In the rows, 128 means zero.
Known rows, with every step that occurs:
y k: [116 152 124 133 116 128 153 165 159  93 133 125 137 131 122 133 114  99
 147 110 106 107 120 117 105 126 151 152  93 134 152 126 140 161 107 142
 120 133 135 147 113 122 115 124 117 163 147 129 150]
f z s g p: [137 155  97 141 140 123 129 125 108  78 164 154 134 152 127 141 104  85
 140 100  87  93 132 114  90 154 124 140  84  86 113 149 145 150  96 125
 127 131 149 162 144 131 128 113 143 177 130 101 146]
p z q g f c y: [105 132 154 164 140 165  77 133 127  77 163 137 153 107 108 145 147 112
 119  95 119 138 133 107  99 108 161 115  86 130 103 133 105 139 120  99
 105 112 134 207 122 175 185 127 150 140 157 141 150]
p z q g: [121 162 137 149 121 155  87 138 141  89 172 131 167 107 133 153 121  83
 121  75 127 127 132 127 103 135 158 117  75 130 103 118 117 163 116 112
 122 155 118 206 121 153 156 134 109 154 156 116 146]
f c y: [113 117 131 142 132 128 105 160 120 103 147 128 130 105 103 157 138 108
 141 105 111 131 117 108  95 115 152 127  95 109 140 143 135 141 131 117
 130 101 137 151 120 155 141 112 125 148 149 147 148]
n b k y c f: [160 105 109 152 127 128 157 177 123  56 126 112 117 100 121 139 128 129
 146 123 149 118  88 107 106 136 130 149 100 107 145 102 145 155 126 146
 124 126 122 173 106 141 100 119 115 158 160  95 146]
n b k y c f z p: [176  97  93 160 129 118 147 155  95  61 119 131 129 105 128 127 143 141
 156 119 150 102 100  94 106 139 142 141 112  72 124 105 147 159 123 130
 120 136 128 175 115 152 115 110 112 146 150  82 142]
q z f c y k: [113 105 133 144 123 144 144 165 144  89 121 149 134  97 108 123 162 117
 153 126  98 105 130 105 101 100 171 161 121 109 134 138 115 155 133 134
 121  87 140 186 105 139 147 100 141 122 136 136 152]
q z: [112 149 134 137 119 134 133 174 152  93 124 122 142 121 117 152 138  84
 139  91 116 109 117 126 100 126 145 139  78 113 129 109 130 151 123 121
 134 106 139 171 130 139 118 107 125 163 152 126 143]
p g s n b k y c: [135 102 106 170 137 134 182 146 111  57 139 133 117 154 129 118 143 112
 158 119 156 131 115 133  79 143 120 164  68 119 163  70 117 128 104 160
 121 138 140 185 107 104 137  98 133 167 131 104 145]
z p: [126 136 126 147 110 122 113 138 131 103 139 137 137 125 125 151 122 103
 146  96 113 100 123 126 102 141 146 129  98 109 123 123 147 157 119 115
 128 133 139 166 120 141 112 131 104 164 154 114 140]
b n: [128 146 119 133 121 129 143 172 144 101 142 130 139 132 118 152 127  82
 139 100 121 117 124 131  91 139 121 143  68 120 148 110 136 146 140 128
 126 125 149 151 135 132 101 119 135 159 153 135 147]
z f c y: [123 104 128 148 127 136 117 149 118  95 153 146 126  84 108 132 145 125
 149 109 104 116 124 113  96 124 157 133 116 114 131 144 129 153 135 128
 120 102 139 167 116 158 142 115 126 138 147 135 153]
n b k y c: [155 111  95 150 128 128 152 163 132  62 144 128 120 108 128 160 137 121
 138 114 162 127  92 109 102 146 129 146  92 118 149  99 137 149 119 145
 135 131 131 151 102 126 110 114 109 153 143  99 148]
y c f z s n b: [149 131 106 158 148 119 202 177 118  78 157 132 127 120 113 141 144 102
 167 117  98 108 115 122  94 152 138 118 105  99 130 124 140 158 118 128
 132 132 142 211 143 157 102  97 168 173 168  87 170]
n b k y c f z: [171 112  97 151 137 123 167 179 107  56 124 121 125 102 125 129 140 130
 150 116 149 115  90  91 103 142 136 143  96  89 144 100 141 158 121 141
 117 125 122 157 122 149 117 104 125 155 149  94 150]
p g s n b k y: [125 106 107 168 131 133 156 137  95  62 136 136 106 155 139 105 131 114
 150 114 152 123 119 134  93 134 126 171  56 125 165  64 116 124  98 153
 120 123 136 186 118 116 140 109 126 159 139 111 144]
f c y k: [109 121 126 138 129 130 132 163 137 100 137 132 131 114 104 142 132 115
 149 122 105 123 120  99 100 106 160 148 105 115 152 147 134 150 123 129
 123 109 139 148 108 141 137 113 130 138 141 152 152]
p g s z: [108 136 133 159 109 140 121 124 124 103 131 118 147 163 131 118 118  98
 157 102 113 129 142 123  77 136 122 144  61 134 141  97 125 130  88 154
 111 144 127 173 130 121 141 110 135 177 142 137 138]
q g s z f c: [126 114 129 156 104 176 114 123 119  98 163 134 161 131 131 109 135 139
 134 105 115 107 134 116  82 142 136 131  76 135 106 137 115 145  94 142
 117 124 130 209 136 131 175 119 148 150 142 144 148]
c f: [124 142 142 141 118 128 135 175 135  89 125 107 131 111 113 131 113 102
 147 105 101 103 113 120 100 131 142 133  92 117 139 122 150 162 122 128
 118 121 124 172 131 154 106 128 123 176 169 122 146]
q g p: [134 157 136 121 115 153 120 143 141  95 161 125 141 146 127 132  86 101
 125  89 108 110 121 122  98 136 123 128  66 125 113 132 139 161 115 109
 136 136 123 204 130 136 135 136 137 173 132 120 140]
p z: [116 159 119 148 125 131 107 151 148 100 153 127 146 120 130 151 131  87
 156  85 109 114 125 124  98 142 157 127  79 124 136 113 134 152 114 110
 123 123 121 170 130 150 125 113 112 166 147 116 149]
f z p g s: [124 128 115 161 120 128 116 121  94  99 128 145 148 152 124 100 131 106
 147  98 117 105 142 123  92 132 137 133  78  97 124 105 133 144  94 120
 108 151 145 164 133 126 146 108 122 176 128 120 137]
k y c f z s: [148 114 102 137 147 115 162 166 122  58 132 119 134 102 111 134 144  91
 165 120 115 103 122  95  98 139 132 130 101  79 123 126 149 166 107 147
 123 117 125 157 137 167  97  95 132 180 157  93 160]
p g: [115 152 139 145 118 133 132 151 124 104 141 126 139 130 119 132 113  88
 143  96 115 134 127 123  87 134 141 134  72 113 147 105 134 159 116 138
 126 138 125 152 130 125 124 117 117 178 134 120 145]
n b k: [146 142 107 158 112 130 133 160 120  86 147 133 118 124 129 150 110 126
 123 103 139 115  87 126 112 144 140 143  88 128 147 110 139 151 116 123
 134 132 138 162 122 128 121 135 110 148 153 115 147]
s z q g f c y: [106 124 159 159 125 162 102 127 122  87 152 128 155 127 115 151 135 121
 119 103 119 142 138  97  88 110 143 121  82 131  96 133 108 132 111 130
 107 121 133 197 119 167 186 126 160 137 164 156 143]
f z q g s n: [119 149 133 147 136 147 144 148 119  77 164 137 155 141 131 114 132  88
 124  84 123 107 144 137  92 136 137 127  61 129 111 112 111 142  98 130
 107 153 148 203 132 144 175 114 142 170 160 136 146]
p z f c y: [122 113 123 158 131 139  91 138 125  96 160 153 138  85 119 133 156 116
 164 102  97 116 132 113  93 125 172 131 111 112 128 137 120 151 132 109
 117  99 125 189 122 168 152 107 124 133 140 123 155]
b k y c f z s g: [153 121  98 156 146 110 164 149  95  31 128 134 129 129 125 138 123 100
 152 125 128  90 105  88  87 148 131 151  98  58 130 132 144 157 106 168
 116 111 135 133 131 129 121 112 125 166 140  97 149]
s n b k y c f z: [163 115 104 155 145 119 199 185 111  57 131 121 121 117 131 127 148 119
 168 116 138 112 104 104  92 143 139 151  87  90 152  88 134 151 124 146
 119 118 127 181 126 152 126  93 140 157 150  93 154]
k y c: [130 119 117 131 133 125 150 165 152  75 146 116 141 107 121 160 145  89
 156 104 136 124 119 109  87 138 128 135  86 116 142 109 138 155 118 149
 127 125 127 138 106 138 105 102 115 176 142 112 146]

Rows:
[103 156 118 170 139 134 124 118 132  60 159 145 133 149 127 147 128  91
 144 104  96  98 127 115  91 150 138 133  83 129 118 130 128 138  95 120
 111 101 149 167 142 136 130 124 143 175 149 108 154] -> p z s g f
[134 136 125 145 105 137 135 136 145 102 150 134 149 118 141 133 127 110
 161  99 101 107 137 121  87 151 144 142  96 135 123 113 129 155 110 150
 115 128 121 176 123 146 129 113 118 160 150 117 149] -> s z f
[112 157 127 163 145 127 187 142 111  73 143 150 128 158 118 110 128  83
 160 107  90 113 147 125  84 140 140 138  67 110 139 105 124 152  92 132
 114 104 150 171 165 141 140  98 171 188 138 108 169] -> p g f z s n
[123 105 127 143 122 137 141 153 136  92 143 151 127 101 110 119 138 130
 154 129  97 108 127 106 101 111 165 157 126 122 145 150 129 162 126 139
 115 107 136 167 101 140 143 116 129 131 138 136 156] -> z f c y k
[132 159 143 133 116 160 100 136 137  90 165 130 153 123 121 141  93  91
 112  87 114 120 138 135 103 130 134 135  79 126  98 130 130 163 116 115
 129 164 130 213 113 145 146 141 128 170 149 116 136] -> z q g p
[ 92 124 141 152 138 136 152 147 128  69 138 135 127 149 109 132 135 126
 134 129  99 114 117  88  83 108 143 157  99 129 150 150 125 131 114 140
  97  92 159 136 110 120 160 120 159 148 138 155 141] -> s g f c y k
[130 144 115 182 127 158 114 129 121  66 170 145 138 143 142 131 125 111
 123  90 144 113 120 153 106 143 147 141  68 147 118  94  99 132 100 116
 118 154 137 252 119 136 178 137 127 140 164 114 147] -> p z q g s n b k
[115  89 123 162 118 143 104 123 119  94 144 140 137 123 120 117 148 132
 161 117 101 110 141 114  84 128 139 146 104 131 125 131 117 122 107 141
 106 109 135 189 114 157 161 108 138 140 153 153 145] -> g s z f c y
[144 133 139 158 126 125 156 154 101  94 118 129 160 122 112 115 131 108
 165 107 106 113 127 105  81 133 150 124 104  68 119 117 147 173 128 126
 113 157 130 172 127 136 126 103 134 180 133  95 141] -> y c f z p g
[131 148 113 149 142 143 184 147 114  73 177 146 123 150 130 121 130 114
 126 102 114 110 119 113 105 148 128 110  66 136 116 123 118 148  99 107
 132 107 152 216 164 150 141 116 178 165 155 105 171] -> q g f z s n b
[130 146 121 149 140 110 175 169 115  82 140 132 124 129 118 127 121  83
 172 111  80  88 131 124  98 143 149 131  91  90 133 129 143 161 110 132
 123 108 136 191 159 168 113 106 147 178 170 107 168] -> c f z s n
[103 106 149 171 127 138 106 122  94  97 127 146 130 134  97 126 139 126
 143 118 108 130 135 105  89 105 151 133  95  98 127 124 130 139 123 111
 111 105 148 169 122 146 152 118 149 152 134 132 142] -> z p g f c y
[120 157 122 158 137 133 154 135 110  76 140 145 130 143 112 110 122  95
 144 108 101 115 135 111  97 136 134 131  75 108 128 119 134 156  90 127
 112 117 146 148 160 140 130 108 153 186 137 110 166] -> p g f z s
[136 163 133 135 126 145 116 156 120  90 164 135 161 109 128 139 120  91
 109  80 131 123 129 113 103 133 149 111  74 113 101 129 123 166 113 125
 119 161 134 171 129 150 159 125 118 162 151 126 147] -> f z q g
[113 154 149 174 131 181  87 138 132  83 170 133 171 109 112 142 143 111
 115  87 121 129 135 121  98 127 165 121  75 132 102 126 112 156 104 106
 107 127 138 201 137 157 179 130 150 154 155 127 152] -> p z q g f c
[104 107 150 176 118 138 105 103  97 108 123 137 145 149 114 132 140 129
 158 117 103 138 150  94  77 111 149 136  89 102 117 115 121 127 115 123
 107 106 135 178 127 151 162 109 155 144 135 139 139] -> s z p g f c y
[102 146 117 185 146 150 111 121 116  71 167 150 141 138 116 154 145 105
 140 108  95 105 125 112  85 145 151 134  84 111 120 147 126 139  93 117
 112  91 156 165 151 135 147 118 160 163 145 114 156] -> p z s g f c
[129 163 126 159 132 146  79 131 151  93 157 137 153 115 123 148 120  77
 148  84  95 121 150 147 104 136 156 146  92 123 111 115 131 152 108 105
 117 161 125 207 113 164 135 119 120 169 150  99 142] -> g p z q
[115 155 155 146 122 160 127 148 143  69 153 126 146 123 115 133 114 103
 100  94 125 119 126 125 105 127 135 126  76 152 103 121 121 158 108 126
 108 139 143 186 124 146 148 146 139 172 167 131 145] -> z q g f
[164 121  96 151 142 116 161 163 115  45 117 129 125 110 116 133 129 102
 161 124 128  91 107  99 104 140 136 148 103  68 129 127 150 167 105 152
 119 108 127 148 135 153 111 107 119 165 153  96 163] -> b k y c f z s
[120 121 122 153 135 148 113 115 129  85 163 165 140 130 128 116 133 122
 166 119  74 101 143 103  80 121 164 171 117 108 131 155 120 148 121 125
 105 112 133 199 102 133 167 109 143 131 110 114 140] -> s g p z f c y k
[105 148 118 148 130 124 131 145 127  74 143 140 135 140 122 170 129  73
 131 104 107 100 118 119  92 139 133 138  82  95 117 137 127 144 114 137
 140 102 153 170 137 120 115 115 131 162 150 112 144] -> q z s g
[139 148  88 179 130 126 138 137 122  80 165 154 113 137 139 159 124 100
 159 104 115 103 112 143 108 157 157 141  87 118 139 108 126 145 106 114
 143 113 136 216 142 145 124 121 124 141 158  89 170] -> p z s n b k
[113  93 135 168 116 149 107 111 100 101 139 144 142 130 117 101 145 127
 162 117 103 131 149 112  75 122 140 149  92 119 133 120 110 127 106 152
 106 120 130 191 117 141 170 102 143 146 133 145 144] -> p g s z f c y
[159 118  72 161 151 112 187 154 114  56 158 149 114 123 132 154 150 103
 161 115 143 110 113 114  99 156 137 141  91  93 141 102 129 147 105 146
 139 118 143 168 132 140 121  90 134 152 144  84 169] -> f z s n b k y c
[110  95 136 162 113 149 132 114 115  97 128 147 143 141 120  88 139 133
 170 135  97 124 152 105  80 109 149 170 102 126 147 126 110 133  99 165
  98 126 129 187 104 123 173 103 147 138 128 148 146] -> p g s z f c y k
[112 128 146 184 109 155 114 109 101 115 129 135 162 151 119 131 140 128
 156 109 106 129 150 106  75 129 149 138  81  99 116 109 129 144  98 129
 109 121 139 175 139 135 157 111 156 161 132 124 142] -> s z p g f c
[134 152  99 143 131 119 134 150 123  90 153 142 134 121 120 144 123  86
 146  98 105 100 126 117 106 145 142 120  89  99 125 138 143 159 100 124
 131 124 140 144 150 150 116 111 125 170 151 111 165] -> f z s
[145 141 114 147 139 121 167 171 128  75 138 127 142 110 103 140 127  94
 160 115  96  98 113 111  97 147 140 120 109  87 119 145 151 170 114 132
 123 131 136 167 141 156 103 106 144 182 159 103 164] -> y c f z s
[137 150 132 136 127 123 145 180 120  91 126 117 141 112 119 119 123 103
 151  98 101  99 117 107 101 134 148 128  88  99 133 124 149 163 117 125
 109 124 125 159 147 163 120 111 129 176 157 123 151] -> c f z
[130 118 116 188 112 134 142 117  88  84 134 152 116 169 132 111 117 128
 148 113 134 106 119 150  95 142 135 159  80 117 142  83 124 130 104 127
 124 145 151 214 119 109 144 126 127 154 143 107 139] -> z p g s n b k
[136 137 138 156 117 123 129 143  85 103 115 132 147 124 120 105 120 108
 158 104 103 107 134 105  94 124 154 129  91  68 122 110 148 167 120 121
 111 142 125 177 139 147 130 112 122 173 138 100 140] -> c f z p g
[125 163 136 132 126 149 154 158 129  77 149 129 145 140 126 113 118 112
 118  86 119 105 118  99  98 132 132 115  59 134 118 129 128 157 106 110
 111 110 139 160 155 145 157 122 153 174 137 135 151] -> q g f z
[125 118 124 159 138 145  88 113 113  88 171 164 140 119 125 128 137 117
 157 102  80 111 141 109  76 132 156 149 106  98 116 145 121 140 130 113
 112 105 133 203 113 149 167 107 140 140 117 112 136] -> s g p z f c y
